What can hang from each mark
k90: k788 k814
k305: k137
k588: k784
k137: k537
k814: k90 k104
k39: k537
k784: k588
k537: k649 k784 k814
k649: k104 k305 k537 k588
k788: k90

Known rows, with every way that one mark hangs from another
[k649 k104 [k305 k137] k588]: [+1.55,-3.39,-0.87,-0.75,-1.26,+0.76,+1.55,+3.26,-4.80,-0.76,+0.27,-5.23,+1.02,-0.73,-1.06,-1.62,-2.44,+0.18,-1.68,-0.53,-1.89,-4.07,-1.00,-0.27]
[k537 [k649 k104 k305] [k784 k588] [k814 k90]]: [+0.06,+1.71,-0.86,+0.15,-1.02,-0.17,-1.33,-3.74,-3.31,+0.34,-1.29,-1.66,-0.79,-1.25,-0.33,-0.16,+2.27,+0.66,+0.94,+0.31,+3.65,+6.17,+0.03,-0.85]
[k537 [k649 k104 [k305 k137] k588] k784]: [+2.48,-2.60,-0.08,-0.40,-1.85,+1.08,+0.43,+2.85,-2.55,-2.63,+0.03,-3.92,+1.19,-1.61,-0.72,-2.55,+1.41,+0.29,-1.72,-0.20,+1.26,-1.45,-1.60,+0.09]
[k788 [k90 k814]]: [-0.41,-3.33,+3.00,-0.30,+1.25,-0.42,-0.62,-2.44,-1.52,+0.73,-0.23,+1.14,+0.85,+0.95,+2.37,+3.90,-0.61,-3.39,+1.25,+0.90,-2.82,+1.61,-2.89,-1.48]
[k90 k788 [k814 k104]]: [-0.32,+1.77,+1.03,-0.31,+1.08,-0.52,+2.50,-5.33,-0.36,+0.20,+2.57,+1.19,+0.54,+2.31,+1.27,+4.23,-5.21,-1.49,+0.31,+0.39,-2.84,+3.02,-1.99,-3.35]
[k90 k788 k814]: [+0.16,-2.30,+2.14,-0.49,+0.86,-0.10,+1.56,-3.72,-0.50,+0.81,+2.27,+0.29,+1.26,+0.97,+1.94,+3.03,-5.27,-1.69,+1.05,+0.74,-2.82,+1.05,-2.86,-3.70]
[k649 k305 [k537 k784 [k814 [k90 k788]]] k588]: [+1.37,+0.08,+1.40,-0.33,-1.19,-0.35,-0.03,-1.51,+3.38,+2.45,-0.05,+0.77,-0.18,+0.80,+0.13,-4.24,-3.67,+1.92,-1.37,+0.10,-0.09,-1.01,+0.80,-0.54]
[k649 k104 [k305 [k137 [k537 [k814 k90]]]] [k588 k784]]: [-0.95,-1.34,-0.25,-0.59,-1.22,-0.49,+0.84,+5.67,+2.77,-0.15,+1.20,-0.92,-0.90,+0.05,-1.53,-5.06,-0.79,-0.16,-2.21,-0.67,-2.61,-3.57,+0.70,+0.58]
[k39 [k537 k649]]: [-0.54,-0.83,-0.17,+1.85,+1.55,+0.34,+0.26,+0.21,+0.63,+0.06,+0.80,+0.91,+1.83,-0.12,+1.94,+3.01,-0.42,-0.35,+1.14,+0.37,-0.69,-1.31,-0.62,+1.12]
[k137 k537]: [-0.69,-2.30,+0.09,+0.33,+2.18,+0.22,+0.30,+4.65,-1.27,+0.66,-0.63,-0.20,+1.17,+2.05,+1.40,+1.60,-2.45,-0.53,+0.95,+0.17,-2.25,-3.51,+0.45,-0.45]
[k39 [k537 [k649 k104 k305 k588] [k814 k90]]]: [-0.84,+1.96,-0.67,+2.38,-1.41,+0.12,+0.08,+1.24,+0.93,+1.66,+0.36,-0.02,+0.15,-2.03,+0.61,-1.26,+0.70,+2.00,-2.65,+0.11,-0.90,+2.09,+1.37,+1.67]
[k137 [k537 [k649 k305] [k784 k588]]]: [+0.55,-3.69,+0.00,+1.23,+0.72,+0.08,-1.61,+1.16,-0.16,+0.30,-1.14,-0.45,-0.66,+0.43,+0.49,+0.12,+0.39,+0.92,+2.63,+1.61,+2.81,-0.50,-1.40,+0.84]
[k137 [k537 [k784 k588]]]: [-0.04,-0.78,-1.18,+1.18,+1.57,+0.69,-0.56,+2.92,-1.66,+0.56,-0.96,-0.91,+0.67,+1.25,+0.96,+0.70,-2.24,-0.04,+3.08,+0.62,+2.35,-2.42,-0.19,-0.93]
[k305 k137]: [+0.41,-2.85,+0.31,-1.96,+1.12,+0.65,+1.64,-0.44,-3.81,-0.66,-0.13,-2.50,+1.48,-0.25,+0.33,+2.47,-1.71,-2.35,+1.70,-1.20,-1.11,-4.37,-1.43,-0.61]
[k814 k90 k104]: [-1.42,+5.70,-0.65,-1.12,+1.72,-0.39,+2.82,-3.61,-3.75,+0.66,-0.21,-1.27,+0.92,+3.65,+0.67,+3.72,-3.13,-1.05,-0.16,-1.89,-1.38,+1.63,+1.11,-1.11]
[k537 [k649 k104 [k305 k137]] [k784 k588] [k814 k90]]: [+0.55,+0.80,-1.07,-1.37,-1.34,+0.02,-0.66,-3.50,-3.95,-0.79,-1.19,-1.93,-1.39,-2.46,-1.65,-0.27,+3.20,-0.40,+1.29,-0.40,+3.66,+3.59,-0.75,-0.24]
[k788 k90]: [+0.12,-2.92,+0.68,-0.32,+1.69,+0.49,-0.53,-0.96,-2.91,+0.41,-0.73,-1.22,+1.16,+0.88,+2.02,+3.86,-1.47,-2.67,+2.11,+0.52,-2.26,+0.14,-1.49,-0.14]
[k649 k588]: [+0.03,-0.67,+0.57,+0.38,+0.18,+1.35,+1.01,+1.91,-1.94,+0.06,+0.37,-2.63,+1.94,-0.11,+1.66,+1.35,-3.05,+0.43,-0.31,-0.69,-1.43,-3.32,-0.41,-0.72]
[k137 [k537 [k649 k305] [k814 [k90 k788]]]]: [-0.18,-2.11,+1.33,-0.28,+0.27,-0.49,-0.60,-1.40,+2.97,+1.76,+1.27,+2.50,-1.71,+0.07,+0.70,+0.85,-1.16,+0.89,-0.30,+0.68,-2.67,+3.35,-0.10,-0.18]
[k537 [k649 [k305 k137] [k588 k784]] [k814 k90 k104]]: [-0.66,+1.62,+0.93,-1.81,-1.59,-0.32,+1.14,-3.32,+4.27,-2.28,+2.43,+0.73,-1.25,-0.86,-1.42,-0.95,+2.40,-0.50,-1.90,-1.46,-0.40,+0.16,-1.07,+1.92]
[k39 [k537 [k649 k305] k784 k814]]: [+0.90,-3.21,+0.52,+2.21,-0.29,+0.35,-2.41,-1.54,+3.50,+1.84,-1.09,+1.63,+1.66,-2.16,+0.78,-1.00,+1.76,-0.16,+1.48,+0.89,+3.14,+0.02,-1.30,+1.98]
[k305 [k137 [k537 [k649 k104 k588] k784 [k814 k90]]]]: [-0.04,+2.62,+0.04,-0.40,-2.02,+1.18,+0.25,+5.82,+0.35,-2.19,-0.23,+0.06,+0.15,-2.05,-0.37,-2.71,+4.27,+0.39,-3.05,-0.89,+0.19,+0.69,+2.08,-0.06]
[k137 [k537 k649 [k784 k588] [k814 k90 k104]]]: [-1.56,+6.30,-0.87,+1.07,+0.65,+0.08,-0.68,-2.23,+0.68,-0.45,-0.70,+3.07,-1.32,+0.73,+0.07,+2.25,+2.83,+0.56,+0.60,-0.20,+3.09,+4.60,+1.98,+0.05]

Rows
[-0.57,-0.07,+0.13,+0.61,+0.15,-1.43,-0.06,+0.30,+5.69,+0.43,+1.08,+1.29,+0.19,+2.11,-1.14,-3.58,-1.12,+1.08,-1.09,+0.37,-1.68,-4.12,+0.39,+1.69] | [k649 k305 [k537 [k814 k104]] [k588 k784]]
[-0.14,-3.55,+1.45,-0.60,+0.50,+0.66,-0.91,+2.90,+1.12,-1.58,+0.17,+2.28,+0.13,-2.52,-0.14,+1.73,+4.21,-1.22,+0.18,-0.03,-2.01,-1.80,-0.19,+0.85] | [k305 [k137 [k537 k649 k814]]]
[-0.73,+1.04,-1.15,+1.03,-0.50,-0.50,-1.55,+0.96,-1.30,+0.47,-1.60,-0.08,-1.69,-0.36,-0.61,-1.32,+2.23,+1.28,+0.35,+1.06,+2.40,+4.74,+1.10,-0.16] | [k137 [k537 [k649 k104 k305] [k784 k588] [k814 k90]]]
[-0.58,+5.25,-0.81,-1.24,+1.47,-0.11,+3.50,-5.69,-2.09,+0.99,+2.20,-0.60,+0.25,+3.24,+0.83,+4.18,-6.25,-0.68,+0.08,-1.13,-2.32,+3.56,+0.45,-2.54] | [k814 [k90 k788] k104]
[+0.68,-1.74,+1.51,-0.08,-0.46,-0.15,-1.50,-1.37,+4.14,+1.60,+0.36,+2.43,-1.11,-0.16,+0.54,-1.14,-0.47,+0.22,-0.24,+0.86,+0.36,+3.67,-0.25,-0.29] | [k137 [k537 [k649 k305] k784 [k814 [k90 k788]]]]
[+0.23,+2.18,-1.25,-1.11,-0.31,-0.40,-0.48,-2.28,-0.56,+0.79,-1.68,+0.26,-2.18,+0.46,-2.29,-0.65,-0.45,+0.04,+1.58,-0.65,+3.07,-0.56,+0.54,+0.68] | [k649 [k305 [k137 [k537 [k784 k588] [k814 k90 k104]]]]]
[+0.05,+4.30,+0.51,-0.05,-0.77,-1.24,-0.15,-2.01,+1.86,+1.75,-2.07,+0.64,-0.15,+2.27,-0.97,-3.62,-0.34,+1.93,-2.21,-0.65,+1.13,-0.92,+2.36,+0.87] | [k649 k305 [k537 k784 [k814 k90 k104]] k588]
[-0.79,+5.19,-0.98,-0.80,+0.07,+0.11,-0.34,-2.47,+0.32,-1.46,-0.25,+2.26,-1.77,-0.57,-0.94,+1.88,+3.72,-0.10,+1.18,-0.84,+3.01,+2.37,+1.32,+0.96] | [k305 [k137 [k537 k649 [k784 k588] [k814 k90 k104]]]]
[-0.20,+5.16,+0.49,-0.61,-1.24,+1.09,+0.18,+1.93,+3.08,-2.32,+0.00,+2.40,-0.42,-1.20,-0.50,-0.86,+3.78,+0.46,-2.87,-1.71,+0.82,+0.42,+1.87,+1.28] | [k305 [k137 [k537 [k649 k588] k784 [k814 k90 k104]]]]
[+0.51,+0.63,-0.72,+0.81,-0.34,+0.22,-1.84,-6.08,-0.54,-0.19,-1.12,+0.24,-0.55,-1.19,-0.57,+2.04,+2.39,+0.60,+2.33,+0.50,+4.54,+3.85,-1.32,+0.63] | [k537 [k649 k305] [k784 k588] [k814 k104]]
[-0.87,-2.47,+1.34,+0.75,+1.06,+0.62,-1.75,+2.84,+1.79,-0.32,-0.26,+2.78,+0.59,-1.04,+0.95,+1.62,+3.06,-0.08,+0.38,+0.55,-1.95,+0.17,+0.63,+0.22] | [k137 [k537 k649 k814]]
[+0.94,-5.36,+1.04,-1.63,+0.68,-1.48,-0.93,-0.75,-0.39,+0.85,-1.50,+0.04,+0.01,-0.36,-1.51,-1.53,+0.91,-0.68,+0.97,+0.17,-1.55,-5.85,-0.39,+0.90] | [k649 [k305 k137] [k537 k814]]
[-2.29,+4.08,-0.35,+0.35,+0.19,-1.22,+1.33,+3.59,+2.66,-0.27,+0.90,+0.04,+0.76,+1.87,+0.17,-3.94,-0.52,+0.34,-2.37,-0.58,-2.75,-1.65,+2.73,-0.90] | [k649 k104 [k537 [k814 k90]] [k588 k784]]
[-1.20,-0.78,+0.12,+0.57,-0.02,-1.11,-0.64,+2.18,-0.90,+0.80,-0.96,+0.72,-0.85,+0.62,-0.28,-0.60,+2.12,+0.70,-1.65,+0.33,-2.28,+3.75,+1.87,+0.00] | [k137 [k537 [k649 k104 k305] [k814 k90]]]
[-0.91,+2.13,+0.42,+1.66,-0.23,+0.96,-0.44,+3.54,+3.11,-1.22,+0.89,+2.86,+0.02,-0.85,+0.78,+1.75,+2.22,+1.77,-2.36,+0.17,-1.85,+0.77,+1.58,+0.65] | [k137 [k537 [k649 k588] [k814 k104]]]
[+1.64,-1.34,+0.13,-0.09,-1.63,+0.85,-0.73,+3.26,+2.47,-0.20,-0.63,+0.25,+0.04,-0.99,-1.78,-3.15,-0.09,+0.77,-1.24,-0.35,+1.06,-4.32,+0.10,+1.52] | [k649 [k305 [k137 [k537 k784 [k814 k104]]]] k588]
[+1.46,-4.71,+1.40,-1.25,-0.90,+0.85,+0.56,+0.38,-0.90,-2.08,+1.02,-2.68,+0.15,-2.28,+0.01,+0.55,+0.91,+0.61,-0.99,-0.67,-0.83,-3.56,-2.53,+1.62] | [k537 [k649 [k305 k137] k588]]
[+1.76,-3.28,-2.66,+0.29,+0.18,-0.08,+0.03,+4.41,-4.04,-0.09,-1.02,-3.75,-0.33,+0.61,-1.43,-2.09,-2.03,-0.24,+2.17,+0.97,+1.67,-3.30,-0.60,-0.77] | [k649 k104 [k305 [k137 [k537 [k784 k588]]]]]
[-1.16,+0.48,-0.57,+0.91,+0.16,-0.68,+0.70,+5.24,+3.11,-0.81,+1.44,+0.37,+1.46,+0.69,-0.05,-4.23,-0.19,+0.18,-1.63,+0.54,-2.90,-3.32,+1.66,-0.56] | [k649 k104 [k537 k814] [k588 k784]]
[+0.16,+4.01,-1.23,-0.29,+0.45,-1.32,+0.04,-7.31,+1.02,+2.31,+0.00,+1.29,-1.99,+2.59,-1.05,-0.29,-3.34,+1.15,+1.49,+0.55,+2.21,+2.91,+0.98,-0.85] | [k649 k305 [k537 [k784 k588] [k814 [k90 k788] k104]]]
[+0.91,-2.81,-0.17,+0.30,+0.32,+0.28,-1.52,-3.31,-2.27,-0.23,-0.81,-2.14,+0.01,-0.24,+0.40,+1.19,+0.27,+0.38,+3.22,+0.84,+4.21,+0.74,-2.72,+0.17] | [k537 [k649 k305] [k784 k588]]
[+1.60,-1.67,-2.98,+1.43,-0.46,+0.21,-0.24,+0.28,-1.96,-0.65,+0.39,-2.06,-0.13,-1.67,-0.77,-0.62,+0.63,-0.30,+2.25,+1.15,+3.65,-0.68,-1.61,+1.14] | [k39 [k537 [k649 k104 [k305 k137]] [k784 k588]]]
[-1.41,+1.36,-0.13,-0.93,+0.28,-0.13,+0.45,+3.52,-1.89,-1.44,-0.11,+0.97,-0.47,-0.87,-0.51,+0.51,+3.69,-0.85,-1.87,-0.78,-2.68,+2.06,+2.15,-0.35] | [k305 [k137 [k537 [k649 k104] [k814 k90]]]]
